Known rows, with every step that occurs:
l/b/j/m: [ 1.00 -0.84 -1.73 -1.40  4.01  0.74  1.58 -0.51 -1.53  3.03 -3.20 -1.31
  3.38  0.59 -0.89 -2.88 -2.90 -1.30  4.93  4.23]
p/v/b/m/j: [-3.92 -4.63 -0.79 -2.94  2.06  4.27  1.01  5.87 -0.13  1.34 -3.32 -2.29
  4.69 -3.18  6.02 -4.19  6.78  0.23 -3.20  2.54]
v/m: [-0.38 -2.20 -0.10 -1.67  3.25 -0.66  1.59  2.33  0.86  1.33  0.15 -3.87
  3.04  0.79  1.37 -5.35  4.12  0.78  1.61  5.60]
p/v/m: [-1.89 -1.29  0.89 -1.28  3.02  2.52 -0.60  3.10  0.41  1.78  0.20 -4.62
  5.24 -1.21  2.80 -4.79  3.82  1.29 -0.65  5.61]
v/p: [-0.83 -3.21 -0.38 -1.73  1.06  1.78  1.89  0.68  0.81  0.63 -2.38 -4.37
  3.61 -0.02 -0.23 -2.75  0.73 -0.55 -0.97  5.85]
p/v/b: [-2.94 -4.06  0.34 -1.69  1.79  3.45  0.58  4.29 -0.33  1.54 -1.72 -2.92
  5.19 -2.94  4.15 -3.36  0.51 -1.43  0.09  4.34]
l/p/v/m: [-2.18 -1.71 -0.06 -1.68  0.90  2.62 -1.85  3.20 -0.06  1.26  0.70 -7.21
  6.73 -0.01  1.16 -5.41  2.99  2.10 -1.61  6.06]
b/j/m/l/p/v: [ 0.26 -3.13 -1.93 -3.36  1.44  3.95  0.82 -0.56 -0.09  1.20 -3.86 -5.43
  3.62  0.94 -1.59 -6.04 -0.75  2.12  2.32  3.28]
m/p: [ 0.81 -4.17 -0.21 -2.14  3.60  0.62  0.89 -0.03  0.97 -0.06 -0.11 -4.40
  3.31  0.79  0.56 -4.05  3.11  0.80 -1.69  3.76]
l/p/v/m/b/j: [-0.50  0.21 -1.80 -2.04  3.40  2.33 -2.92  4.02 -0.35  2.42  0.58 -5.48
  7.39 -0.29 -0.37 -3.96  4.52  2.40  1.02  4.77]
l/b/j: [ 0.47 -1.42 -0.76 -1.61  4.41  1.00  0.85  0.54 -2.05  2.89 -3.13 -2.96
  4.24 -0.38 -0.54 -1.82  1.03 -1.84  3.43  3.80]
l/b: [-1.08 -1.62 -0.45 -1.27  4.06  0.85 -0.56  1.21 -2.20  0.92 -1.03 -3.75
  5.50 -1.74  1.25 -1.67 -0.99 -2.74  0.80  3.98]
l/p/v/b/m: [-4.33 -4.90 -2.27 -3.80 -1.11  5.49 -0.43  7.50 -0.70 -0.59 -2.25 -6.93
  6.79 -2.77  3.12 -6.52  2.37  0.31 -1.69  4.98]
p/v/b/j/m/l: [-0.61 -4.91 -2.51 -2.98  2.96  3.51  3.22  1.40  0.35  1.52 -4.28 -2.07
  1.12 -1.87  1.94 -6.28 -0.91  0.41  5.44  3.43]
j/b/m/p/v: [-2.15 -2.46 -0.74 -2.77  3.29  6.20 -0.63  3.17  1.72 -0.12 -4.07 -6.08
  4.46 -0.83  2.72 -5.31  2.83  3.62 -6.28  3.52]
j/b: [-0.71 -0.81  0.94 -1.67  3.34  1.03  0.50  0.46  0.98  1.80 -4.49 -2.75
  3.27  1.45  1.56 -2.03 -1.29  1.17 -2.05  3.87]
v/b/m/l: [-2.14 -6.92 -3.58 -4.60  2.58  2.23  4.02  5.48  0.40 -2.55 -3.56 -5.10
  1.29 -3.65  3.54 -8.13  3.86 -0.90  3.00  3.05]
l/p/v: [-2.41 -1.90  0.47 -2.47  0.16  4.12 -2.08  2.14 -0.63  1.48 -1.18 -6.68
  7.77  0.12  0.65 -3.03  0.77  0.88 -2.67  4.57]
j/m/p/v/b: [-1.02 -5.29 -1.62 -1.44  2.60  3.28  0.79  1.54  1.07  0.63 -0.56 -2.36
  3.72 -1.84  3.15 -5.71 -1.54  0.30 -0.45  4.39]
l/p: [-0.69 -2.84 -0.37 -2.81  0.17  0.59 -0.35  1.37 -0.26  0.61 -1.37 -5.72
  5.85  1.64 -0.37 -3.14  0.74  0.20 -1.14  4.58]
v/b/j: [-0.06 -4.23 -0.92 -2.37  2.26  0.28  3.48  3.23  0.22  2.95 -3.51 -1.35
  1.85  0.51  1.40 -3.44  2.64 -1.21  4.05  4.55]
j/b/m: [-1.94 -1.35 -1.03 -3.09  2.14  2.76  1.74  3.94  1.42  0.68 -5.62 -4.04
  3.00  0.60  2.11 -4.40  1.31  1.95 -2.16  3.90]
v/m/b: [-0.24 -0.15 -2.03 -1.42  5.51 -1.28 -0.30  3.75  0.48  0.82  1.74 -3.19
  5.29 -1.16  1.77 -3.41  3.35  0.17  1.83  4.22]

Rows:
[-0.59 -3.57  0.46 -1.66  3.55  3.79 -0.73  0.90  0.52  0.78 -0.16 -5.06
  5.48 -0.72  1.65 -3.70  2.74  1.49 -3.77  3.87]
m/p/v
[ 1.95 -3.44 -2.14 -3.18  3.61  0.57  4.09 -0.85  0.84  1.08 -4.46 -2.35
  0.18  1.56 -0.96 -5.88  0.10  1.04  5.44  3.25]
b/j/m/l
[ 1.76 -3.76 -2.90 -3.92  1.53  0.76  2.41 -1.22  0.38  0.58 -4.00 -4.70
  2.03  2.58 -2.53 -6.42 -0.62  2.03  4.63  3.67]
b/j/m/l/p
[-0.99 -3.27 -1.21 -1.85  1.81  2.87  2.15  2.36  0.14  3.67 -3.77 -0.66
  3.19 -0.41  1.98 -4.38 -1.02 -0.12  3.99  5.05]
p/v/b/j/m
[-0.36  0.58 -1.31 -1.13  5.43  2.01 -1.27  4.09  0.07  3.30  0.07 -3.33
  5.81 -1.29  1.00 -3.06  4.94  1.39  2.64  4.41]
p/v/m/b/j
[-1.22 -3.82 -2.03 -2.51 -0.36  3.25  0.43  2.65 -0.11  3.20 -3.25 -2.86
  4.84  0.58  0.61 -5.06 -1.74  0.85  2.61  5.30]
l/p/v/b/j/m
[ 0.85 -3.08 -1.82 -2.63  5.96  1.00  1.18 -0.43 -1.56  0.47 -3.32 -4.23
  1.99 -1.52 -0.48 -3.75  1.31 -1.55  4.58  2.62]
m/l/b/j
[ 0.95 -0.32 -1.75 -2.17  4.94  0.21  0.34  2.47 -0.17  2.82 -2.17 -2.00
  4.56  0.48 -0.21 -1.37  2.76 -0.11  3.25  3.15]
m/b/j
[-1.56 -1.05  1.75 -1.19  4.22  1.17 -0.77  1.83  0.35  2.40 -0.27 -2.48
  4.48 -0.48  3.92 -3.60  7.35  1.98 -3.14  3.73]
p/v/m/j
[-0.56 -0.50  1.40 -1.72  4.24  0.01  0.50 -0.36  1.21  2.72 -4.91 -0.27
  2.40  1.96  3.18 -0.55  2.53  1.82 -4.62  1.82]
m/j/b
[-4.36 -4.72 -1.54 -3.90  0.20  4.42 -0.61  6.36 -0.61  0.22 -2.76 -4.56
  6.37 -2.09  4.31 -5.22  6.25  0.98 -4.36  2.78]
l/p/v/b/m/j
[-4.22 -4.78 -1.59 -3.00  0.97  5.40  1.14  7.34  0.01  0.67 -2.65 -4.55
  4.86 -3.82  4.81 -6.09  2.91 -0.75 -0.45  4.49]
p/v/b/m
[ 0.00 -1.82  0.80 -1.72  4.43 -1.88  1.20  1.07  0.93  1.82 -0.35 -1.90
  2.68  1.17  2.72 -3.40  7.50  1.85 -1.29  3.99]
v/m/j
[-0.16 -5.55 -0.91 -2.27  3.24  3.69  1.17  2.01  0.49  1.77 -1.66 -3.10
  3.55 -0.92  1.86 -4.38  4.18  0.67 -0.09  4.23]
m/p/v/b/j
[-2.11  0.06 -1.69 -1.48  3.47  2.28 -4.19  4.48 -0.56  0.54  2.11 -6.39
  8.59 -2.00  1.22 -3.98  2.43  1.35 -1.26  4.50]
l/p/v/m/b
[-1.63 -3.86 -0.19 -1.93  2.08  3.29  1.17  3.88 -0.38  3.52 -3.62 -2.15
  3.98 -1.30  2.48 -3.32  2.47 -0.48  2.43  4.19]
p/v/b/j
[ 1.13 -3.92 -0.70 -1.69  4.50 -0.62  1.43  0.81  1.64 -0.20  1.68 -4.97
  2.54  0.97  1.00 -6.10  5.74  1.96 -0.52  5.10]
v/m/p
[-2.10 -2.06 -1.15 -1.56  6.37  2.86 -1.06  1.38 -1.47 -0.99  0.42 -6.39
  4.57 -4.69  2.45 -5.80  1.54 -1.12  1.91  3.51]
p/v/m/l/b
[-1.42 -2.95 -0.46 -3.36  2.76  1.39  1.82  3.71  0.41  0.88 -3.53 -2.72
  3.77  0.43  3.18 -3.73  7.69  1.05 -2.69  2.42]
b/m/j
[-3.39 -2.74 -2.05 -4.11  1.57  6.32 -1.10  3.71  0.53 -1.76 -5.85 -8.54
  4.75 -1.42  1.36 -6.79  0.82  3.70 -4.13  2.69]
j/b/m/l/p/v
[-1.56 -3.95 -0.81 -2.78 -0.10  3.78 -0.06  3.50 -0.54  2.52 -2.99 -4.54
  5.64 -0.06  0.86 -4.08  1.47  0.51  1.18  4.63]
l/p/v/b/j
[ 1.24  0.08 -2.19 -1.52  5.83 -0.84  0.74  3.22  0.49  2.75 -0.18 -2.51
  4.13  0.29  0.02 -3.69  5.22  0.81  4.28  4.37]
v/m/b/j
[-3.49 -4.45 -0.63 -2.46 -0.24  3.65 -1.16  4.43 -0.84  0.69 -1.40 -5.40
  6.65 -2.05  2.47 -3.76 -0.01 -0.41 -1.55  4.89]
l/p/v/b
[-0.01 -3.20 -0.90 -1.67  3.14  3.60 -0.04 -0.61  1.00  0.95 -0.56 -3.61
  4.67  0.01  1.42 -4.90 -0.77  1.65 -1.72  4.19]
j/m/p/v
[ 1.17 -3.10 -0.90 -1.93  3.28  3.47  0.85 -0.58  0.87  2.86 -2.21 -2.67
  3.15  1.54 -0.53 -4.99  0.99  2.55  0.43  4.39]
b/j/m/p/v
[-0.67 -3.19 -1.71 -2.98  3.24  2.94  1.31  2.31  2.03 -0.53 -4.06 -5.10
  2.72  0.77  1.24 -5.53  2.85  3.17 -4.22  3.73]
j/b/m/p
